What can hang from each mark
E: W Z
J: W Z
W: J K
R: W Z
Z: E J K R
K: W

Each row was made from one small tree. The marks that hang from a mark follow it in brackets, in alphabetical order. Every link used is in the known rows. Write each row's tree.
Known rows
E{W{K} Z{J R}}: [-1.19 -0.77  0.20 -0.39 -0.29  0.64 -0.80  0.47 -0.74  0.71  0.57 -0.09
 -2.55 -0.84 -0.50 -0.20  0.09 -1.16 -0.40 -0.99  0.82 -0.87 -0.15 -0.34
  0.11  1.15 -0.74]
Z{E J K{W} R}: [ 0.13  1.11  1.33 -1.46  0.17 -1.86 -1.09  0.91 -0.23  3.83  1.82 -0.56
 -0.79 -1.65  0.40 -0.33  0.86  0.07  0.05  0.72  0.78 -1.46 -1.86 -0.89
  1.66 -0.19  1.26]
W{J{Z{E}}}: [-0.39  1.10  0.40  0.93  1.34 -0.72 -0.30  0.70 -0.67 -1.17  0.62  1.10
  0.03 -0.21  1.16  0.58 -0.54  0.03  1.51 -0.45 -0.12  0.05 -0.65 -1.31
  1.70 -1.22  1.90]
J{Z{E R{W{K}}}}: [ 0.11 -0.29  0.84  0.85  1.01  0.58 -0.88  1.23 -0.90 -2.61  0.62  0.42
 -1.40 -0.80  1.00 -0.41 -0.06  0.02  0.42  0.48  0.16 -0.89 -1.16 -0.86
  0.68  0.09  0.58]
K{W{J}}: [-0.60  0.62  0.18  0.11 -0.57 -0.95  1.61 -0.25  0.31  4.71  0.68  1.87
  0.64 -0.46  1.47  0.37 -0.18  1.11  1.22 -1.49  0.03  1.20 -1.22  0.65
  2.02 -0.84  1.86]
J{W{K} Z{E R}}: [-1.41  0.02  0.88  0.58  1.60 -0.18 -1.29  0.77 -0.94 -5.49  1.01  0.03
 -2.41 -0.37  1.09  0.00 -0.11  0.35  1.39  1.00 -0.73 -2.07 -1.80 -1.31
  1.08 -0.31  1.44]
W{K}: [-0.92 -0.93  0.32  1.24  0.40  0.63  0.50 -0.21 -1.09  2.28  0.44  1.92
 -1.90  0.19  0.62  1.33  0.66  1.57  1.22  0.10 -1.14  1.16 -0.52 -0.11
  0.47 -0.34  0.38]
J{Z{K{W} R}}: [-0.80  2.32  0.38 -0.64  0.05 -0.95 -0.39  0.24 -0.58  2.98  1.31  1.72
 -0.38 -0.44  1.31 -0.40 -0.13  1.08  1.09  0.21  1.15 -1.43 -2.90  0.88
  1.76 -0.84  0.80]
R{W}: [-0.45 -0.33  0.13  0.31 -0.08 -0.35  1.08 -0.39 -0.44  1.86 -0.12  1.05
 -0.09 -0.34  1.50  0.54  0.81  2.04  0.47 -0.97 -0.85  1.16 -0.01  0.73
  2.31 -0.44  0.15]
W{J{Z{R}} K}: [-0.10 -0.28  0.71  0.85  0.95  1.16 -0.42  0.65 -0.84 -0.63  0.85  1.05
 -1.75  0.39  0.45  0.08 -0.91 -0.37  0.83  0.65 -0.47 -0.26 -1.38 -0.53
  0.01  0.03  1.04]
R{W{J{Z{E}} K}}: [ 0.73 -0.85  0.14  1.80  0.71  0.39 -0.50  0.85 -0.45 -1.71  0.13  0.38
  0.00 -0.43  1.04 -0.42 -0.85 -0.74  1.36 -0.12 -0.16  0.41 -1.17 -1.13
  0.59 -0.62  0.83]
K{W}: [-1.21  0.96  0.28  0.07 -0.35 -0.73  1.42 -0.48 -0.43  4.60  0.64  2.48
 -0.12 -0.50  1.81  0.91  0.58  2.03  1.49 -1.23  0.29  0.77 -1.28  0.98
  2.42 -0.87  1.24]
E{W}: [-2.01 -0.36 -0.19  0.06 -0.66 -1.06  1.55 -0.64 -0.61  1.60  0.51  1.95
 -0.81 -0.16  1.00  1.21  0.54  2.21  0.87 -1.26  0.24  0.22  0.21  0.44
  2.13 -0.94 -0.38]
J{W{K}}: [-1.80 -0.80  0.20  0.82  0.63 -0.28  0.47 -0.62 -0.61 -0.53  0.23  0.64
 -1.88  0.10  1.15  0.55  0.48  1.83  1.75  0.41 -2.12  0.22 -1.31 -0.08
  1.29 -0.43  0.78]
J{W Z{R}}: [-1.96  1.21  0.60 -0.39  1.18 -0.54 -0.03 -0.14 -0.51 -3.23  0.58  0.63
 -1.68  0.12  1.67 -0.13 -0.08  1.64  1.20  0.11 -1.10 -1.79 -1.33  0.40
  2.49 -0.44  1.01]
R{W Z}: [-0.68 -0.52  0.88  0.17  0.71 -0.24  1.03 -0.20 -0.32  0.57  0.04  0.11
  0.98  0.34  1.94  0.49  1.13  2.58  0.47 -1.28 -0.21  0.56  0.34  1.30
  1.84 -0.13  0.17]
K{W{J{Z}}}: [-0.48  1.67 -0.14  0.85 -0.05 -0.47  1.04 -0.23  0.11  2.83  0.54  2.10
  0.67 -0.03  2.20  0.04 -1.08  0.86  2.12 -1.52  0.74  0.54 -1.94  0.57
  2.02 -1.29  1.69]
R{W{J K} Z{E}}: [ 0.33 -1.57  1.28  1.17  1.01  0.17  0.03  0.83 -0.23 -1.39  0.46 -0.98
  1.23 -0.15  0.90 -0.08  0.37  0.11  0.51 -0.49 -0.30  0.56 -0.20 -0.78
 -0.18 -0.10  1.19]
W{J{Z{E}} K}: [-0.19  0.14  0.45  1.86  1.33  0.33 -0.73  0.95 -0.83 -1.00  0.63  1.01
 -0.85 -0.23  0.62  0.52 -0.73 -0.71  1.79  0.17 -0.27  0.36 -0.98 -1.77
  0.33 -0.89  1.41]
Z{K{W} R}: [-0.81  1.51  0.59 -1.33 -0.56 -1.29  0.10  0.13 -0.39  4.63  1.59  1.54
 -0.39 -0.76  0.63  0.05  0.74  1.38  0.36  0.36 -0.04 -0.57 -2.01  0.75
  1.86 -0.39  1.03]
J{W Z}: [-1.99  0.79 -0.09  0.58  1.19 -1.00  0.54 -0.69 -0.67 -2.47  0.02  0.97
 -1.02  0.17  2.21  0.54 -0.18  2.25  2.38 -0.42 -1.07 -0.90 -1.44  0.37
  2.93 -1.22  0.68]
J{W Z{E K R}}: [-1.48  1.70  0.71 -0.88  1.75 -2.05 -1.60  0.61 -0.83 -4.02  1.30 -0.55
 -0.99 -0.50  0.83 -0.37  0.26  0.72  0.98  1.48 -0.89 -2.76 -2.26 -1.11
  2.36 -0.79  1.19]

Write each row's tree
[-0.10  0.93  0.46 -0.21 -0.55 -1.31  0.19 -0.54 -0.16  6.61  0.83  0.37
 -0.45 -1.04  0.98  0.20  0.73  1.20  1.23  0.18  0.52 -0.14 -1.98  0.25
  1.81 -0.77  0.45] : Z{J K{W}}
[-0.22 -0.05  0.05  1.96  0.74  0.91 -0.07  0.17 -0.69  0.05  0.26  1.49
 -1.09  0.62  0.96  0.48 -1.02  0.03  1.85  0.12 -0.69  0.63 -1.17 -0.48
  0.15 -0.75  0.84] : W{J{Z} K}
[-0.82 -0.99  1.56 -0.23  1.31 -0.36 -1.15  0.54 -0.46 -2.56  1.04 -1.73
 -3.18 -1.14  0.30 -0.12  0.88  0.15  0.25  1.15 -1.25 -1.39 -1.19 -1.79
  0.88  0.51  1.19] : Z{E J{W{K}} R}
[-1.18 -1.33 -0.29  1.13 -0.93 -0.17  1.06 -0.38 -0.37  1.44  0.56  1.31
 -0.89 -0.03  0.24  0.47 -0.39  0.50  0.95 -0.53 -0.22  0.78 -0.31 -0.51
  0.15 -0.65 -0.05] : E{W{J K}}
[-1.21 -0.78  0.19  0.39  0.80  0.31 -0.90 -0.42 -0.58 -1.39 -0.27 -0.84
 -2.20 -0.55  0.44 -0.21  0.10 -0.60  1.53 -0.66 -1.55 -0.32 -0.82 -0.48
  1.04  0.65  0.36] : E{Z{J{W{K}}}}
[-1.20 -1.93  1.27  0.88  0.53  0.01 -0.06  0.46 -0.55 -0.35  1.00 -1.28
 -1.11 -0.27  0.81  0.66  1.02  0.82  0.86 -0.49  1.37 -1.11  0.08 -1.14
 -0.09 -0.31 -0.40] : R{Z{E{W{K}} J}}
[-0.13  1.31  0.30 -0.35 -0.17 -2.17 -0.07  0.51 -0.07  4.09  1.47  0.87
  1.50 -1.10  0.43 -0.09 -0.01 -0.23  1.07 -0.08  0.15  0.23 -1.84 -0.78
  1.64 -1.30  2.06] : Z{E K{W{J}}}
[-1.31 -0.38  0.09  0.11 -0.27 -1.76  0.94  0.22 -0.22  0.34  0.95  1.02
  0.20 -0.69  0.40  0.56 -0.05  0.48  0.41 -1.06  0.50  0.17  0.35 -1.06
  1.72 -1.14  0.93] : Z{E{W{J}}}
[-0.23  1.46  0.61 -1.88 -0.15 -0.96 -1.22  0.39 -0.31  4.68  1.03  0.13
 -0.65 -1.38  0.03 -0.79  0.27 -0.81  0.06 -0.76  0.64 -1.16 -1.79  0.38
  1.57  0.61  0.59] : E{Z{J K{W} R}}
[-0.38  1.32  1.15 -0.48  0.50 -2.05 -0.10  0.67 -0.02  2.71  1.62 -0.34
  2.44 -0.36  1.05  0.00  0.45  0.30  0.99 -0.62  0.82 -0.54 -1.59 -0.39
  1.24 -1.10  2.13] : R{Z{E K{W{J}}}}
[-0.40  1.89  0.26  0.76  0.51 -1.20  0.35  0.49 -0.20  1.61  0.82  1.40
  1.00 -0.78  1.91  0.06 -0.84  0.00  2.02 -1.35  1.19 -0.01 -1.98 -0.54
  2.04 -1.50  2.29] : K{W{J{Z{E}}}}
[-0.73  0.27  1.45 -1.58  1.20 -2.29 -1.56  0.50 -0.23 -1.19  1.43 -2.07
 -1.87 -1.08 -0.14 -0.53  1.15  0.52 -0.05  1.68 -1.50 -2.32 -1.16 -1.57
  1.98 -0.08  1.02] : Z{E J{W} K R}
[ 0.41 -0.04  1.02 -0.30  0.92 -1.63 -0.29  0.84  0.03  0.34  0.86 -1.45
  2.53 -0.25  0.58 -0.37  0.66  0.37  0.07 -0.06 -0.29 -0.23 -0.38 -0.55
  1.03 -0.57  1.06] : R{W{J} Z{E K}}
[-1.17 -0.33  1.02 -0.11  1.22 -1.70 -0.31 -0.08 -0.05 -1.47  0.48 -0.91
 -1.52 -1.04  1.30  0.27  1.11  1.13  1.12  0.08 -0.88 -0.92 -0.58 -1.37
  2.74 -0.51  1.24] : Z{E J{W}}
[-1.08 -0.15  1.09 -0.43  0.34 -1.96 -0.35  0.38 -0.42  1.08  1.32 -1.64
  0.14 -0.42  0.46  0.32  1.30  1.24  0.55 -0.22  1.44 -1.74 -0.25 -0.87
  1.14 -0.80 -0.49] : R{Z{E{W} J K}}
[ 0.57 -0.19  1.06 -0.77  0.43 -1.22 -0.11  1.05  0.00 -1.04  0.89 -0.28
  0.24 -0.94  0.41 -0.43  0.28 -0.20 -1.00 -0.06 -0.59  0.17  0.04 -1.01
  1.85  0.21  1.69] : Z{E R{W{J}}}
[ 0.33 -0.77  1.15 -0.13  0.49 -0.61 -0.29 -0.17 -0.14  2.72  0.34 -1.79
  0.80 -0.09  1.35 -0.05  1.31  1.86  0.22  0.06  0.13 -0.51 -0.43  0.68
  1.33 -0.02 -0.73] : R{W Z{J K}}
[-1.41  0.66  0.74 -1.61  0.98 -0.65 -0.99  0.00 -0.19 -1.82  0.26 -1.09
 -2.02 -0.83  0.38 -0.45  0.42 -0.20  0.13 -0.78 -1.21 -1.44 -0.36 -0.16
  2.21  1.01  0.83] : E{Z{J{W} R}}
[ 0.32  0.98  0.68 -0.52  1.01 -1.25 -1.29  1.20 -0.77 -1.38  1.10  0.10
 -0.06 -0.89  0.73 -0.66  0.32  0.39  0.09  0.87  0.20 -1.59 -1.55 -0.65
  1.90 -0.62  0.31] : J{Z{E K R{W}}}
[ 0.01  0.41  0.51 -1.18 -0.07 -0.84 -0.23  0.30 -0.55  2.26  0.76  0.19
 -0.31 -0.45  0.29 -0.33  1.02  1.57 -0.73  0.96 -0.92 -0.27 -0.90  0.43
  1.61  0.09 -0.23] : Z{K R{W}}
[-1.22  0.06  0.70 -0.47  0.29 -2.26  0.11  0.58 -0.22 -0.04  1.49 -0.66
  1.81 -0.03  0.28  0.16  0.38  0.51  0.38 -0.24  0.66 -1.02 -0.31 -0.84
  0.90 -1.26  0.56] : R{Z{E{W{J}} K}}
[-1.14  1.21  0.76 -0.46  0.10 -1.24  0.59 -0.19 -0.33  4.43  1.14  0.78
  1.50  0.10  1.52  0.47  0.96  2.16  1.22 -0.64  0.61 -0.39 -1.70  1.32
  1.53 -0.93  0.69] : R{Z{K{W}}}
[-0.69  2.05  0.07  0.35  0.43 -1.80 -0.47  0.42 -0.85  2.86  1.23  1.58
  0.57 -0.91  1.55  0.14  0.00  0.69  2.20 -0.21  1.11 -1.03 -2.72 -0.31
  2.11 -1.71  1.25] : J{Z{E K{W}}}
[-1.41  0.39  0.50 -1.35 -0.23 -2.25 -0.28  0.86 -0.87  1.00  1.82  0.59
 -0.79 -0.91 -0.48  0.22  0.88  0.72 -0.62  0.59  0.44 -1.67 -0.63 -1.03
  1.70 -0.82  0.08] : Z{E{W} K R}
[ 0.35 -0.31  1.40 -0.26  1.11 -1.22 -0.98  0.66 -0.21  1.04  0.69 -2.57
  0.93 -0.66  0.89 -0.13  1.69  0.92  0.10  0.23  0.31 -0.97 -0.41 -0.72
  1.28 -0.24  0.01] : R{W Z{E J K}}
[-0.52  2.08 -0.42 -0.91 -0.67 -1.51 -0.24  0.04 -0.20  4.80  0.61  1.35
  1.61 -0.65  0.08 -0.48 -0.52 -1.30  1.20 -1.54  0.14  0.45 -1.75  0.52
  1.55 -0.57  1.26] : E{Z{K{W{J}}}}
[-0.21 -0.06  1.08 -0.90  0.51 -0.94 -0.12  0.96 -0.46 -0.97  0.81  0.41
 -0.45 -1.20  0.68  0.19  1.11  1.12 -0.71 -0.17 -0.28 -0.17  0.00 -0.53
  2.20  0.18  1.22] : Z{E R{W}}
[-0.23  0.75  0.63 -1.83  0.70 -0.52 -1.86  0.61 -0.88  2.37  0.93 -0.53
 -1.54 -0.80 -0.66 -0.22  0.61 -1.06 -0.50  0.17 -0.50 -1.05 -0.54 -0.32
  1.26  0.88 -0.04] : E{Z{J K R}}
[ 0.24 -1.30  0.65 -0.19  0.21  1.17 -1.18  0.62 -0.45  0.26  0.00 -0.86
 -1.94 -0.98 -0.10 -0.77  0.26 -1.11 -0.52 -0.60 -0.51 -0.07 -0.15 -0.07
  0.36  1.67 -0.46] : E{Z{J R{W{K}}}}
[ 0.29 -0.28  0.78 -0.76 -0.21 -0.29  0.69  0.32  0.17  0.93  0.56  0.19
  0.14 -0.36  0.51 -0.43  0.16  0.62 -0.78 -0.44 -0.97  0.60 -0.04  0.26
  1.71  0.41  0.97] : Z{R{W{J}}}
[ 0.79  0.74  0.04  0.55  0.62 -1.52 -0.83  0.78 -0.19 -0.44  0.44 -0.25
  1.41 -0.68  0.82 -0.66 -0.32 -0.51  1.07  0.35 -0.07 -0.39 -1.36 -1.03
  1.74 -1.25  0.77] : R{W{J{Z{E K}}}}
[-1.64  1.63  0.47 -0.81  1.15 -1.50 -0.91 -0.12 -0.59 -2.32  0.96  0.00
 -1.30  0.09  1.05 -0.37 -0.01  1.22  1.09  1.23 -1.22 -2.40 -2.19  0.20
  2.34 -0.76  0.34] : J{W Z{K R}}
[-1.26 -1.38  1.41  0.77  1.38  0.44  0.00 -0.59 -0.12 -1.53  0.19 -1.83
 -1.58  0.46  1.52  0.11  0.86  1.81  1.60  0.12 -1.21 -0.83 -0.93 -0.07
  0.42  0.28  0.37] : R{Z{J{W{K}}}}
[-0.92  0.22  1.15 -1.39  0.59 -1.54 -0.99 -0.29 -0.11  0.29  1.02 -1.62
 -2.07 -0.63  0.23 -0.49  1.03  1.14  0.08  1.71 -1.61 -1.91 -1.38 -0.48
  2.07  0.11  0.42] : Z{J{W} K R}
[ 0.68  0.39  0.90 -1.22  0.19 -1.79 -0.91  1.07 -0.19  0.44  1.28 -0.88
  0.75 -1.07 -0.36 -0.85  0.41 -0.50 -1.13  0.97 -0.88 -0.44 -0.61 -1.25
  1.43 -0.07  1.22] : Z{E K R{W{J}}}
[-1.00 -0.04  0.48 -0.51  0.74 -1.94 -0.40 -0.74 -0.12  1.64  0.52 -1.30
 -1.37 -0.39  0.68  0.01  0.93  1.43  1.14  1.15 -1.65 -0.95 -1.40 -0.26
  2.31 -0.55  0.00] : Z{J{W} K}
[-0.40  0.13  1.30 -0.30  1.08 -0.70 -0.51 -0.04 -0.48  3.40  0.85 -1.41
 -0.25  0.43  0.87  0.66  1.32  1.78  0.65  0.39 -0.04 -0.59 -0.49  0.02
  0.89 -0.26 -0.33] : R{Z{J K}}
